(in the rows, 128 means zero)
Known rows, with every way that one mark hangs from another
gekob(ranu(repaf(fefan))): [118  78 157 126 179 130 123 121 104  95 130 134 127 137 128 127 129 124
 153 136 124 152 147 110 128 154 119 117]
fefan(repaf(ranu) vilu): [120 186  75 121 110 110 143 141 115 167 118 119 138 116 133 138 130 130
 149 127 116 128 122 126 113 119 145 103]
fefan(repaf(mabur ranu(didig gekob)) vilu): [130 207  81 128 154 108 126 143 100 156 115 119 146 122 143 120 108 124
 117 140 112 137  98 144 146 110 141 137]
gekob(ranu): [ 97  86 142 127 116 131 136 128 116  95 132 132 123 128 133 130 118 126
 132 128 136 142 119 122 118 157 110 107]
kena(lemit(gibodus repaf(fefan mabur))): [153  92 155 102 149 141 144 139 107 154 132 107 159 149 112 147 142 130
 105  99 150 143 130 123  76 140 121 138]
didig(ranu(gekob repaf)): [ 95  99 110 138 102 130 117 121 157  80 143 137 116 126 153 117 101 125
 141 138 134 133 146 124 171 135 112 116]
didig(ranu(gekob repaf(fefan mabur))): [125  82 132 135 203 130 116 109 111  94 136 128 132 136 136 124  98 122
 141 142 126 122 131 121 165 122 127 145]
kena(lemit(repaf)): [124  88 130 108  62 137 145 139 140 142 132 114 125 124 136 138 145 128
 114 118 145 146 135 118 101 148 124 106]
fefan(repaf(mabur ranu)): [127 167  93 127 164 118 142 123  88 140 119 114 165 129 130 136 154 132
 127 123 128 113  89 119 115 121 136 124]
kidig(ranu(didig gekob repaf(mabur)) resali): [105 136 117 138 114 124 117 122 151 103 111 164 110 139 129  96 144 144
  89 140 118 144 125 149 190 142 144 140]
zizuge(didig): [120 116 156 137  64 132 141 133 125 112 132 123 104 113 128 117 146 123
 107 135 139 126 129 121 131 124 123 121]
zizuge(didig(ranu(repaf))): [105  96 140 161  69 128 126 125 157  91 140 137 102 110 145 110 135 129
 128 133 135 111 140 112 152 126 128 110]
lemit(gibodus kena repaf(fefan)): [146  96 124  97  80 138 137 115 161 120 127 116 138 144 106 148 147 131
 134  98 154 143 169 121  64 138 109 129]
repaf(fefan ranu(didig)): [127  85 139 146 165 128 127 121  80 124 112 123 140 128 117 123 186 117
 128 133  97 122 139 139 126 112 108 150]
fefan(repaf(mabur ranu) vilu): [132 188  82 123 158 110 146 138  97 173 119 115 147 119 135 139 125 132
 133 131 120 121  89 122 111 114 157 121]
didig(ranu(repaf)): [ 95  79 121 140  99 131 123 122 151  87 140 137 122 122 147 123 136 131
 141 133 129 123 142 111 147 136 120 112]
kidig(resali): [103 103 105 125  92 132 138 131 134 115 117 135 113 134 125 125 158 142
 114 131 134 130 131 119 137 152 148 107]
lemit(gibodus kena repaf(fefan mabur ranu)): [156  97 114 125 166 130 147 104 106 149 124 122 153 143 100 151 155 131
 125  93 145 114 120 126  61 121 116 148]
repaf(fefan(vilu) mabur(kena) ranu(gekob)): [165 172 153 121 236 124 119 121  81 172 128 137 112 119 120 136  73 116
 138 143 104 115 107 138 151  92 139 153]
mabur(kena(lemit(gibodus repaf(fefan)))): [159 134 173  98 118 147 124 141 136 148 136 128 139 142 117 146 126 129
 123  98 142 138 167 125  89 136 110 122]
zizuge(didig(ranu(gekob repaf(mabur)))): [119 117 141 156 123 127 122 120 134  93 142 132 102 113 149 107  96 126
 112 143 142 114 112 120 178 120 131 129]
zizuge(didig(ranu)): [107  89 144 159  54 129 137 125 141  94 134 128 101 105 134 118 136 124
 124 129 135  99 132 125 139 116 122 113]
mabur(kena(lemit(gibodus repaf(fefan ranu)))): [162 134 159 117 149 141 126 134 111 168 129 130 147 135 111 149 138 127
 129  90 127 118 154 133  85 125 106 125]
zizuge(didig(ranu(gekob))): [107 106 138 157  62 129 130 123 144  85 137 128  97 109 138 112  96 118
 124 138 138 106 135 138 162 116 113 118]
kidig(ranu resali): [ 94 106 117 131  60 129 144 119 161 114 112 158 109 129 115 122 170 144
 115 122 122 125 141 141 141 144 143 111]
ranu(didig(zizuge) gekob repaf(fefan)): [124 143 125 140 141 128  92 123 169  81 128 128 137 139 129 106 137 125
 160 162 108 142 154 138 165 136 120 145]
repaf(fefan(vilu) ranu(didig(zizuge) gekob)): [129 151 104 157 158 113 111 131 139 138 116 123 129 125 115 118 115 117
 172 156  89 120 130 162 146 110 134 151]
gekob(ranu(didig(zizuge) repaf(mabur))): [104 122 127 151 158 120 107 126 152  76 131 137 142 137 139 110 134 135
 143 152 126 136  85 122 140 164 133 133]
lemit(repaf(fefan)): [132  77 147 114 122 135 134 110 126 122 120 113 110 140 115 139 150 129
 137 128 134 133 156 122 105 135 129 129]
ranu(didig gekob repaf(fefan mabur)): [137 113 150 123 202 132 106 125 100 104 127 126 134 141 134 108 132 123
 112 153 117 154 132 127 168 125 120 163]

Rows
[175 170 169  94 199 137 119 147 106 179 141 140 130 116 137 136  90 126
 124 141 110 147 120 101 135 115 159 135] | ranu(repaf(fefan(vilu) mabur(kena(lemit))))
[123 103 152 155 126 131 115 116 139  85 134 132 103 118 135 109 105 119
 144 141 125 112 165 128 173 116 125 128] | zizuge(didig(ranu(gekob repaf(fefan))))
[125 113  94 126  68 128 144 115 155 136 129 129 138 133 116 145 153 133
 126  89 156 125 137 128  62 135  98 119] | lemit(gibodus kena repaf(ranu))
[145 146 142 119  97 139 130 143 133 163 136 135 139 127 126 144 133 130
 113  89 141 125 132 133  90 134 102 112] | mabur(kena(lemit(gibodus repaf(ranu))))
[131 190  97  96 123 116 142 143 122 153 125 113 139 124 138 137 115 134
 127 138 133 140  99 113 115 124 160 118] | fefan(repaf(mabur) vilu)
[153 252 102 113 179 114 122 136 109 165 126 134 130 118 141 135  68 128
 136 138 119 118  95 132 149 106 148 123] | fefan(repaf(mabur(kena) ranu(gekob)) vilu)
[ 91 110  96 153  80 125 115 116 180  71 141 127 128 126 134 123 100 124
 170 147 131  99 125 144 155 135 116 118] | didig(ranu(gekob) zizuge)
[166 145 158 112 155 129 132 134 111 199 124 133 108 112 121 150 110 122
 146 121 104 119 142 131 105 111 146 119] | mabur(kena(lemit(repaf(fefan(vilu) ranu))))
[142 150 145 126 159 130 128 117 123 147 132 132 125 142 118 144 132 139
 111 102 150 111 101 130 101 128 114 135] | lemit(gibodus repaf(mabur(kena) ranu))
[158 101 132 125 185 123 152 133  76 210 120 113 127 121 118 150 126 122
 128 120 114 121 109 126  91 115 159 136] | kena(lemit(repaf(fefan(vilu) mabur ranu)))
[168 158 163  91 110 138 125 153 149 182 135 129 123 131 118 151  98 128
 129 101 132 150 165 128  91 129 132 118] | mabur(kena(lemit(gibodus repaf(fefan(vilu)))))
[132 113 119 128 139 133 144 138 104 166 135 113 153 141 127 137 110 126
  92  95 153 136 100 142 102 137 105 133] | kena(lemit(gibodus repaf(mabur ranu(gekob))))
[131 142 126 136 183 126  96 119 145  90 129 121 144 144 128 107 132 126
 146 166 113 136 118 134 165 134 129 163] | ranu(didig(zizuge) gekob repaf(fefan mabur))
[104 145 108 139  75 127 106 131 171  80 129 120 132 133 132 108 128 123
 140 156 124 134 125 150 156 140 110 138] | ranu(didig(zizuge) gekob)
[134 108 125 137 168 121 141 128  89 167 119 124 121 119 114 140 137 117
 151 131 101 124 134 131 114 106 135 133] | repaf(fefan(vilu) ranu)
[136 109 124 139 135 121 130 138 127 166 112 117 123 141 108 136 154 129
 133 106 118 138 161 151  92 121 124 146] | lemit(gibodus repaf(fefan(vilu) ranu(didig)))
[108 117 120 149 120 126 121 129 109 113 121 128 126 122 134 110 143 116
 113 138 113 135 127 150 154 119  94 142] | repaf(ranu(didig gekob))
[125 100 126 105  55 141 141 153 151 143 137 113 146 137 128 141 142 130
 106  94 159 157 146 126  81 154 106 110] | kena(lemit(gibodus repaf))
[ 96 120 114 133  72 127 131 118 172 112 115 163 107 132 125 113 166 150
 120 125 120 134 147 129 155 150 148 108] | kidig(ranu(repaf) resali)
[133 106 161 156 174 129 119 110 116  96 137 128 111 122 135 112  97 120
 126 144 129 109 131 122 175 111 133 144] | zizuge(didig(ranu(gekob repaf(fefan mabur))))
[136 103 116 104  88 131 146 106 142 123 130 126 116 128 127 142 140 135
 113 125 157 129 105 109  88 136 133 130] | lemit(kena repaf(mabur))
[ 91 161  87 155  59 119 102 120 217  82 111 165 113 136 125  92 149 145
 138 151 109 133 144 160 187 154 141 124] | kidig(ranu(didig(zizuge) gekob repaf) resali)
[117 102 146 155 117 127 131 121 133  99 140 131 109 113 144 112 132 132
 113 139 141 104 106 108 152 120 141 127] | zizuge(didig(ranu(repaf(mabur))))
[153 240 124  88 138 121 124 141 127 152 130 130 127 119 141 139  92 135
 131 140 127 131 106 112 128 117 160 116] | fefan(repaf(mabur(kena)) vilu)
[155 226 131  82 126 138 127 161 119 145 141 124 189 134 138 140 114 134
 101 104 148 140 111 115 102 132 120 112] | fefan(repaf(mabur(kena(lemit(gibodus)))))
[136  88 145 137 216 128 141 108  57 143 123 120 145 131 110 138 161 121
 129 134 115 105  98 123 115 110 128 152] | repaf(fefan mabur ranu)
